Known rows, with every way that one mark hangs from another
T(L Y(B V)): [ 0.16 -0.19 -0.16 -0.31 -0.24 -0.38  0.11 -0.04  0.47  0.09 -0.06  0.36
 -0.27 -0.01 -0.20  0.00 -0.50  0.20 -0.16 -0.06  0.37  0.24 -0.03 -0.36]
S(E(H) V): [-0.34  0.23  0.29 -0.26  0.18 -0.57 -0.01 -0.37  0.46  0.12  0.00  0.28
 -0.22  0.40 -0.54 -0.05  0.06 -0.12 -0.10  0.02  0.68  0.28  0.24 -0.78]
E(S(V(K))): [ 0.15  0.21  0.13 -0.13  0.00 -0.15 -0.02 -0.38  0.04  0.02 -0.08  0.18
 -0.25  0.17 -0.24  0.26 -0.07 -0.08 -0.02 -0.03  0.52  0.19  0.08 -0.48]
B(Y): [ 0.13  0.18  0.38 -0.17  0.04 -0.31  0.03  0.09  0.21  0.07 -0.03  0.25
 -0.20 -0.01 -0.16  0.15  0.03 -0.05 -0.12  0.17  0.59  0.17 -0.08 -0.47]
T(L): [-0.09 -0.05  0.13 -0.29 -0.12 -0.38  0.13 -0.08  0.20 -0.11 -0.01  0.05
 -0.41  0.07 -0.19  0.12 -0.32  0.05 -0.13  0.02  0.28  0.29 -0.07 -0.36]
L(T(Y(V))): [ 0.03 -0.03 -0.07 -0.18  0.04 -0.36 -0.09 -0.11  0.32  0.04 -0.10  0.25
  0.01 -0.13  0.21  0.19 -0.38 -0.08 -0.19 -0.09  0.59  0.06  0.07 -0.41]
E(S(V)): [ 0.10  0.22  0.13 -0.14  0.03 -0.23  0.04 -0.37  0.10  0.02 -0.12  0.12
 -0.28  0.10 -0.26  0.33  0.02 -0.09 -0.06  0.05  0.57  0.24  0.09 -0.47]
Y(B V(K S(E))): [ 0.14 -0.13 -0.10 -0.38  0.02 -0.49  0.23  0.00  0.41  0.09 -0.20  0.44
 -0.11 -0.03 -0.46 -0.24 -0.58  0.08  0.01  0.04  0.56 -0.02  0.24 -0.72]
V(K S): [ 0.19 -0.13  0.16 -0.29 -0.03 -0.17 -0.03  0.08  0.21 -0.07 -0.07  0.14
 -0.08  0.04 -0.08  0.04 -0.43  0.00  0.05 -0.08  0.38 -0.11  0.20 -0.71]
V(K): [ 0.13 -0.01  0.27 -0.15 -0.06 -0.16 -0.08 -0.04  0.06 -0.10  0.03  0.21
 -0.14  0.20 -0.12  0.02 -0.36  0.03 -0.04 -0.06  0.34  0.06  0.00 -0.46]
L(T(Y(B V))): [ 0.10 -0.08 -0.08 -0.19  0.02 -0.38  0.00 -0.12  0.39  0.15 -0.07  0.28
 -0.02 -0.18  0.12  0.13 -0.52 -0.02 -0.20 -0.02  0.65  0.03  0.06 -0.39]
T(L Y(B)): [ 0.14 -0.18  0.02 -0.26 -0.27 -0.27  0.01 -0.03  0.45  0.14  0.09  0.18
 -0.33 -0.02 -0.13  0.11 -0.50  0.19 -0.21  0.05  0.40  0.24 -0.09 -0.28]
B(Y(V(K S))): [ 0.23  0.11  0.14 -0.30  0.09 -0.32  0.09  0.14  0.24  0.03 -0.17  0.47
 -0.07  0.00 -0.23 -0.02 -0.09 -0.07  0.03 -0.04  0.54  0.05  0.06 -0.65]
E(H S(V(K Y))): [ 0.15  0.09  0.30 -0.21  0.12 -0.24  0.00 -0.55  0.19  0.10  0.05  0.34
 -0.31  0.44 -0.23  0.30 -0.20  0.00 -0.10 -0.19  0.53  0.15  0.02 -0.59]
Y(V): [ 0.00  0.02  0.01 -0.20  0.05 -0.50  0.17  0.00  0.26 -0.13 -0.27  0.35
 -0.11  0.08 -0.22  0.06 -0.15 -0.03 -0.05 -0.04  0.37  0.16  0.06 -0.57]
L(T): [-0.07 -0.01  0.10 -0.19  0.10 -0.39  0.00 -0.17  0.20  0.03 -0.05  0.07
 -0.11 -0.13  0.15  0.18 -0.39 -0.12 -0.17  0.05  0.58  0.07  0.05 -0.38]
V(K S(E(H)) Y): [ 0.18 -0.27  0.24 -0.49  0.11 -0.11 -0.08 -0.11  0.45  0.02  0.03  0.28
 -0.14  0.29 -0.15  0.00 -0.54  0.04 -0.15 -0.15  0.42 -0.21  0.14 -0.72]
B(Y(V(K))): [ 0.19  0.17  0.19 -0.24  0.07 -0.33  0.05  0.09  0.17  0.02 -0.12  0.51
 -0.09  0.07 -0.24 -0.02 -0.06 -0.04 -0.02 -0.03  0.52  0.14 -0.03 -0.55]
E(H S(V(Y(B)))): [ 0.13  0.07  0.31 -0.20  0.12 -0.34  0.12 -0.55  0.28  0.19  0.04  0.29
 -0.40  0.35 -0.30  0.32 -0.20  0.02 -0.16 -0.03  0.62  0.18  0.02 -0.57]
K(V): [-0.03 -0.06  0.29 -0.31  0.02 -0.52  0.08 -0.05  0.27 -0.18 -0.07  0.29
 -0.16 -0.06 -0.14  0.05 -0.23 -0.06  0.10  0.22  0.45  0.16  0.14 -0.58]
E(H S(V(Y))): [ 0.09  0.10  0.30 -0.19  0.15 -0.31  0.08 -0.55  0.24  0.12  0.01  0.28
 -0.37  0.40 -0.25  0.36 -0.12 -0.02 -0.16 -0.10  0.56  0.20  0.01 -0.59]
V(S(E)): [-0.14  0.00  0.15 -0.33  0.11 -0.39  0.01  0.06  0.42 -0.05 -0.18  0.05
 -0.13 -0.05 -0.26  0.11 -0.20 -0.13 -0.13  0.20  0.57  0.07  0.24 -0.75]
E(H S): [-0.11  0.14  0.36 -0.12  0.12 -0.38  0.03 -0.35  0.11  0.02 -0.01  0.25
 -0.35  0.26 -0.22  0.42 -0.24 -0.07 -0.21  0.11  0.52  0.32 -0.04 -0.58]

Rows
[-0.19 -0.07  0.26 -0.45  0.15 -0.62  0.08 -0.05  0.44 -0.14 -0.09  0.32
 -0.13 -0.06 -0.27  0.00 -0.31 -0.12  0.09  0.25  0.55  0.13  0.30 -0.85]
K(V(S(E(H))))
[ 0.33 -0.12  0.20 -0.23 -0.01 -0.29  0.16 -0.30  0.48  0.16 -0.02  0.12
 -0.28  0.20 -0.22  0.02 -0.11  0.11 -0.06 -0.09  0.55 -0.06  0.09 -0.45]
S(V(Y(B)))
[-0.07  0.22  0.29 -0.13  0.14 -0.40  0.05 -0.51  0.17  0.09  0.00  0.27
 -0.35  0.34 -0.33  0.36 -0.06 -0.07 -0.11 -0.03  0.60  0.30  0.07 -0.66]
E(H S(V))
[ 0.00 -0.24  0.27 -0.54  0.15 -0.48  0.09 -0.09  0.53 -0.10 -0.07  0.32
 -0.15  0.01 -0.18  0.02 -0.38 -0.05  0.02  0.15  0.49 -0.03  0.22 -0.76]
K(V(S(E(H)) Y))
[ 0.23 -0.11 -0.01 -0.22 -0.06 -0.44  0.22 -0.04  0.27  0.08 -0.13  0.48
 -0.17  0.06 -0.38 -0.18 -0.56  0.16 -0.01 -0.02  0.46  0.03  0.08 -0.51]
Y(B V(K))
[ 0.14 -0.10 -0.10 -0.18 -0.02 -0.34 -0.06 -0.13  0.33  0.14 -0.03  0.33
 -0.01 -0.14  0.12  0.08 -0.59  0.01 -0.16 -0.07  0.62 -0.01  0.08 -0.38]
L(T(Y(B V(K))))
[ 0.00  0.22  0.30 -0.14  0.11 -0.32  0.01 -0.51  0.09  0.08  0.04  0.33
 -0.31  0.38 -0.31  0.27 -0.16 -0.04 -0.06 -0.11  0.56  0.27  0.08 -0.67]
E(H S(V(K)))
[ 0.09 -0.11  0.05 -0.16 -0.02 -0.32 -0.07 -0.13  0.37  0.19  0.01  0.15
 -0.07 -0.18  0.19  0.18 -0.51 -0.01 -0.25  0.06  0.68  0.02  0.04 -0.32]
L(T(Y(B)))
[ 0.06 -0.11 -0.17 -0.29 -0.18 -0.32  0.02  0.00  0.40 -0.07 -0.09  0.34
 -0.21  0.07 -0.09  0.11 -0.32  0.11 -0.13 -0.17  0.27  0.30 -0.02 -0.40]
T(L Y(V))
[ 0.28 -0.36  0.23 -0.49  0.05 -0.42  0.21 -0.03  0.54 -0.04 -0.09  0.25
 -0.19 -0.14 -0.11  0.02 -0.50  0.08  0.09  0.19  0.49 -0.15  0.18 -0.63]
K(V(S Y(B)))
[-0.01 -0.04  0.14 -0.36  0.04 -0.21 -0.12  0.05  0.27 -0.05 -0.08  0.18
 -0.08  0.06 -0.25 -0.04 -0.39 -0.07 -0.02  0.03  0.47 -0.03  0.26 -0.75]
V(K S(E))
[ 0.23 -0.27  0.31 -0.40  0.02 -0.42  0.18 -0.11  0.42 -0.06 -0.01  0.31
 -0.22 -0.04 -0.14  0.01 -0.43  0.10  0.02  0.19  0.45 -0.02  0.05 -0.46]
K(V(Y(B)))
[-0.15  0.05  0.30 -0.35  0.20 -0.43  0.01 -0.42  0.55  0.14  0.04  0.28
 -0.26  0.47 -0.47 -0.02 -0.02 -0.04 -0.17 -0.08  0.64  0.14  0.18 -0.70]
S(E(H) V(Y))
[ 0.13  0.14  0.14 -0.33  0.13 -0.35  0.06  0.13  0.28  0.03 -0.15  0.50
 -0.06  0.02 -0.32 -0.06 -0.08 -0.08 -0.01  0.02  0.60  0.10  0.09 -0.68]
B(Y(V(K S(E))))
[ 0.09 -0.17 -0.21 -0.36 -0.17 -0.32  0.04  0.05  0.48 -0.06 -0.15  0.29
 -0.19 -0.01 -0.08  0.11 -0.35  0.08 -0.10 -0.18  0.30  0.21  0.07 -0.51]
T(L Y(V(S)))
[ 0.37  0.05  0.15 -0.19  0.00 -0.09  0.03 -0.43  0.12  0.10 -0.04  0.19
 -0.30  0.17 -0.22  0.24 -0.21  0.04 -0.08 -0.05  0.52  0.08  0.04 -0.40]
E(S(V(K Y(B))))
[ 0.00 -0.11 -0.03 -0.36  0.10 -0.65  0.32 -0.02  0.55  0.13 -0.23  0.41
 -0.18 -0.03 -0.48 -0.15 -0.48  0.06 -0.08  0.15  0.64  0.08  0.24 -0.77]
Y(B V(S(E(H))))
[ 0.26 -0.26  0.17 -0.48  0.07 -0.03 -0.10 -0.04  0.41 -0.01 -0.03  0.20
 -0.10  0.20 -0.13 -0.01 -0.50  0.04 -0.12 -0.11  0.41 -0.25  0.13 -0.63]
V(K S(E) Y)
[ 0.28 -0.20 -0.10 -0.31 -0.03 -0.43  0.29  0.03  0.37  0.07 -0.20  0.41
 -0.13 -0.04 -0.33 -0.19 -0.60  0.13  0.05 -0.01  0.50 -0.07  0.21 -0.68]
Y(B V(K S))
[ 0.06  0.03  0.19 -0.35  0.07 -0.19 -0.09 -0.32  0.40  0.07  0.02  0.26
 -0.17  0.41 -0.41 -0.13 -0.08 -0.01 -0.09 -0.16  0.55  0.03  0.17 -0.56]
S(E V(K Y))
[-0.10  0.00 -0.09 -0.36  0.14 -0.52  0.16  0.04  0.41 -0.12 -0.34  0.31
 -0.07 -0.01 -0.32  0.00 -0.20 -0.10 -0.05  0.02  0.49  0.09  0.24 -0.77]
Y(V(S(E)))
[ 0.07 -0.24  0.23 -0.53  0.12 -0.42  0.09 -0.05  0.52 -0.13 -0.10  0.27
 -0.14 -0.07 -0.16  0.02 -0.34 -0.05  0.04  0.17  0.48 -0.05  0.22 -0.71]
K(V(S(E) Y))
[-0.23 -0.01  0.20 -0.34  0.14 -0.48  0.02 -0.02  0.46 -0.01 -0.12  0.12
 -0.16  0.05 -0.30  0.10 -0.25 -0.11 -0.14  0.15  0.59  0.09  0.24 -0.83]
V(S(E(H)))
[ 0.31  0.07  0.15 -0.20  0.02 -0.06 -0.02 -0.42  0.11  0.03 -0.07  0.17
 -0.28  0.22 -0.17  0.29 -0.12 -0.02 -0.07 -0.09  0.48  0.10  0.03 -0.42]
E(S(V(K Y)))
[-0.02  0.05  0.19 -0.34  0.13 -0.30  0.00 -0.32  0.51  0.07 -0.05  0.17
 -0.21  0.30 -0.41 -0.03  0.07 -0.05 -0.15 -0.03  0.61  0.08  0.19 -0.55]
S(E V(Y))
[ 0.12 -0.13 -0.11 -0.23  0.02 -0.39  0.01 -0.10  0.45  0.15 -0.10  0.25
  0.00 -0.24  0.15  0.13 -0.54 -0.03 -0.17 -0.02  0.69 -0.02  0.14 -0.46]
L(T(Y(B V(S))))
[ 0.20 -0.30  0.23 -0.48  0.07 -0.39  0.13 -0.02  0.48 -0.15 -0.10  0.24
 -0.15 -0.09 -0.04  0.08 -0.35 -0.01  0.08  0.11  0.42 -0.10  0.19 -0.66]
K(V(S Y))
[ 0.13 -0.09 -0.08 -0.30  0.05 -0.36  0.13  0.05  0.27 -0.15 -0.25  0.39
 -0.02  0.05 -0.17 -0.04 -0.35 -0.02  0.08 -0.17  0.36 -0.01  0.19 -0.74]
Y(V(K S))
